Known rows, with every step that occurs
gibad-buza-tido-viged-bekap: [  3 -13   6  13   5  18 -19  -3  18  14   9 -11  -6 -21  -9 -13  15  24
  15   3 -11   8  18  33  -4  33]
vode-zozoz-kitav-rukiz-tido-buza: [ 15 -18  -2   6 -20  -3  36  -6 -40 -22   7   0  52  45  27 -45  -7 -31
  -6 -29  42  -8   4 -33   8 -55]
gezi-bekap-viged: [-13   6   5 -21   2   5  24  22 -14 -27  21  20 -17 -10   5  33  -7 -12
 -12   5 -16  18   6   7 -18   8]
viged-tido: [ -3  10   3  10  22  -7   9  12 -19  -2   8 -12 -11   1  17  12 -19  -1
 -16  19   1  -5  -2 -20 -19 -12]
gibad-viged-bekap-gezi: [  6  -2 -21  26  24  40 -23   9  22 -26 -19  19 -41  12  28  28  38 -28
 -35  10   6  -7   5  18   3  27]
buza-tido: [ -2  13   2  16 -11   0   6  20  -1  -1 -24  -6  -8 -15  -7   1   7  18
   8  -6  18   4  16  -6   5 -21]
rukiz-tido: [ 12   8  12  13   1   7  15  17 -18  -5  -7 -11 -12  10   9  12  -4  14
 -14  -2   0  10 -13 -11  -1 -26]
viged-tido-buza: [  4   2 -16  -4  17  -3  28  26  -8  -5   3  -9  -1   0  22 -12 -33 -25
 -17  12  16 -13   3 -10 -31   1]
kitav-rukiz-tido-viged: [  8  -4   7 -10 -17 -19   5 -22  -7  -4  -2 -18  24  40   4  -2 -10  20
  -1  -7  -3  15 -31  -3  -7  -8]
gezi-bekap-viged-kitav: [ 12  13 -11 -52   7 -10  19   8   3 -21  24   2 -14 -13  -4  18  -5 -17
  -3  15 -34  -1  13  -9   7   7]
bekap-viged: [-24   7  12   6  -9   3  21  17   2  -3  12  22 -11 -18  -3  40   9 -16
   6  19   3  11  11  13  -9   1]
tido-viged-gibad: [-22 -12 -11  10  -1 -17 -38   5   6  18  -7  24 -16 -22 -11  17 -28  -4
  -2   8  -5  -2  -8  20  -9  19]
gibad-buza: [-16   8  21  22  21   6  17  14  -9  -7  13   1 -15 -16  -4   4   7 -11
   3   2 -15   1  24   3  13  21]
gezi-bekap-viged-kitav-rukiz-tido: [ 21  17  -8 -70  -2  -6  21 -32 -17 -30  14  -9  14  33   3 -11  13   9
  -2  -3 -28   6 -21 -24  13 -24]
viged-kitav: [ 14  20 -12 -11  11 -16   5   9  14 -10  -4  -9  -4 -14   6   0  -1 -11
   6  21 -18 -16  22 -18  20   2]
gibad-buza-tido: [-11   8  13  16   5  10   7  12  -3  11  -9 -10 -15 -24 -25 -14  20  15
  12 -17   2   0  26   3  15   2]
zozoz-kitav-rukiz: [-14   5  14  25  -3  -1  15  -8  -9 -27   6   0  38  21  33  -4   2  -2
  13 -18  19   8   7 -46   6 -15]
rukiz-tido-viged-gibad-buza: [-10 -19  13   1   7   3 -27  -7  -9  32   6   6 -25 -10 -32   4 -12  17
  -3 -13 -23   5 -21  17  11  13]
tido-viged-bekap-gezi: [ 21  -6  -6   4  13  11 -24 -15  23 -12  -1   1  -2   1  21  26   0 -24
 -24  13 -15  -4  -1  36  -4  59]
gibad-buza-tido-viged-kitav-rukiz: [ 16   8  -7 -37  -5 -24  -7 -44  24  16   5 -26  29   0 -37 -41  19  19
  41  -5 -27 -19  14  -8  31  24]
zozoz-kitav: [ -6  -2  17  38   1   8  16  25  -5 -13  12   0   5  -5  23  21  -8  -8
   7  -8  17   9  12 -37   2 -16]
buza-tido-viged: [  6  -1   2   3 -21 -15  -5  12  12  18  -8 -17   0 -13 -21  10 -10  17
  12   0   8   6   4  13  -9   5]
kitav-rukiz: [-21  17   4   7   6 -13  10  -9  -6 -25  -4  10  20  11  22  -7   1  -3
   2  -2   5   5   3 -10  -1  -2]
vode-zozoz-kitav: [-10  -8   9  38 -10  -8  16  12 -32 -13  19  12  14   4  13   5  -6 -30
   0   2  23 -14  32 -27  17 -34]
vode-zozoz: [-11   6  -3  20  -3 -19  13  11 -25 -13   9  18  -3  -5   6   5  -2 -28
 -10  14   9 -17  32   7  13 -17]

Rows
[ 13 -10  -8   9 -13   6 -23  10  21  10  -6 -11   0 -17   8   2  -1  24
   5  10   3  11   3  29 -20  13]  buza-tido-viged-bekap
[ -9 -11  -2 -14  -7 -16 -30 -32 -10  13 -11  14  10  20  -8  -8 -14  21
  -2 -13  -1   9 -39   3  -5  -7]  kitav-rukiz-tido-viged-gibad
[ 18 -13   2   2  13  26 -26 -29  22  11  -7  -9  -8 -10 -13  -2  26  -4
  -5  -7 -16  -4  12  37  15  55]  gibad-buza-tido-viged-bekap-gezi
[ 18  -4  -3   1  -3  13  35  38 -10 -11 -11 -15  -1   7  18  -6 -16 -10
 -23 -10  22   7  -7  -6 -11 -18]  rukiz-tido-buza
[ 18  17 -18 -37 -19 -35  -7 -33  28   6 -12 -21  37   9 -20 -29   7  20
  29   3  -6 -11   5 -10  18   2]  buza-tido-viged-kitav-rukiz
[ 13  -6   5   7 -11  15  38   2 -15 -24   1 -16  45  40  34 -27  -8  -4
  -5 -37  38  11 -13 -44  -8 -32]  zozoz-kitav-rukiz-tido-buza
[ 25  22  -9 -27   3 -13  10 -25  -7 -19 -10 -21  25  32  11 -27  11  12
   7   1 -14  -8 -13 -33  23 -30]  viged-kitav-rukiz-tido
[ 27  -4 -11   0  -3  16 -28 -21  27   0 -22 -12   3  -6   5   8  14  -1
 -16  -4   3  -1  -1  35   1  31]  buza-tido-viged-bekap-gezi
[ 45   4  -5 -29 -13 -23   0   1  12  14   0 -36   5  10  -7   9 -13   9
   4  16 -26  -2 -17 -11  12  -3]  rukiz-tido-viged-kitav
[ -8 -21  10  11 -12   0 -25 -30 -11  11   4   4  22  30   6  -6 -18  15
   8 -28  13   8 -42 -27   1 -26]  zozoz-kitav-rukiz-tido-viged-gibad
[ 13  15  -2 -44 -13  -3  20 -34   8  -8   8  -6  26  20  -2  -7  31   8
   9   6 -13   2 -18 -15  19 -27]  bekap-viged-kitav-rukiz-tido
[-26   1   6  18   9  12 -25   0  -1  24 -22  24 -28 -41 -32 -25  14  19
  13 -27   4 -12  16   6  20  -7]  viged-gibad-buza-tido
[-39  -4   9   2  -3  25 -21  -5   6  32  -1  39 -24 -48 -48  -7  34   8
  19 -11   4  -1  13  25  13  -2]  bekap-viged-gibad-buza-tido
[  1  -8  15   7  -7  -5  -3   4   9  24   2 -16 -10 -16 -35  -1   3  18
  21  -6 -10   4  18  19   7  26]  gibad-buza-tido-viged
[-14 -13  10  -7   9  -2 -29 -40 -11  21   5  14   4  15 -26 -23   0  21
  10 -18 -21   2 -34  11   8   9]  kitav-rukiz-tido-viged-gibad-buza
[ -1  -7 -27   8  13  12  17  43   2  -5   0  -2 -29  13  17  -2  -6 -28
 -25  14  27 -16   0 -10 -39  -2]  gibad-viged-tido-buza
[-11   6 -10  23  16   9  -1  21  -7  -2   2  -1 -42  17   7  21   2  -5
 -17  22   9  -9  -9 -18 -24 -13]  gibad-viged-tido
[  2 -11  -4  11   1   5 -19  11  16  -6  10  -1  -1 -10  26  20 -13  -1
  -7  20 -11  15   1  36 -22  33]  tido-viged-bekap
[-44  -2  -1   2   2   4 -16   9   3  14   3  54 -20 -37 -14  25   3 -12
   0   8   3   3  -1  20  -8   0]  bekap-viged-gibad
[-10  -6  -7 -16   0   5  37  23   0   4  21   6   0  -7   5   4 -13 -37
 -11  18  19  -4  -4   4 -39   8]  bekap-viged-tido-buza
[-13  -8 -11   0 -14 -12 -41  -2  12  33 -21  11 -16 -29 -27   0 -12  20
   8  -7  13  -1  -7  21  -5  -1]  buza-tido-viged-gibad
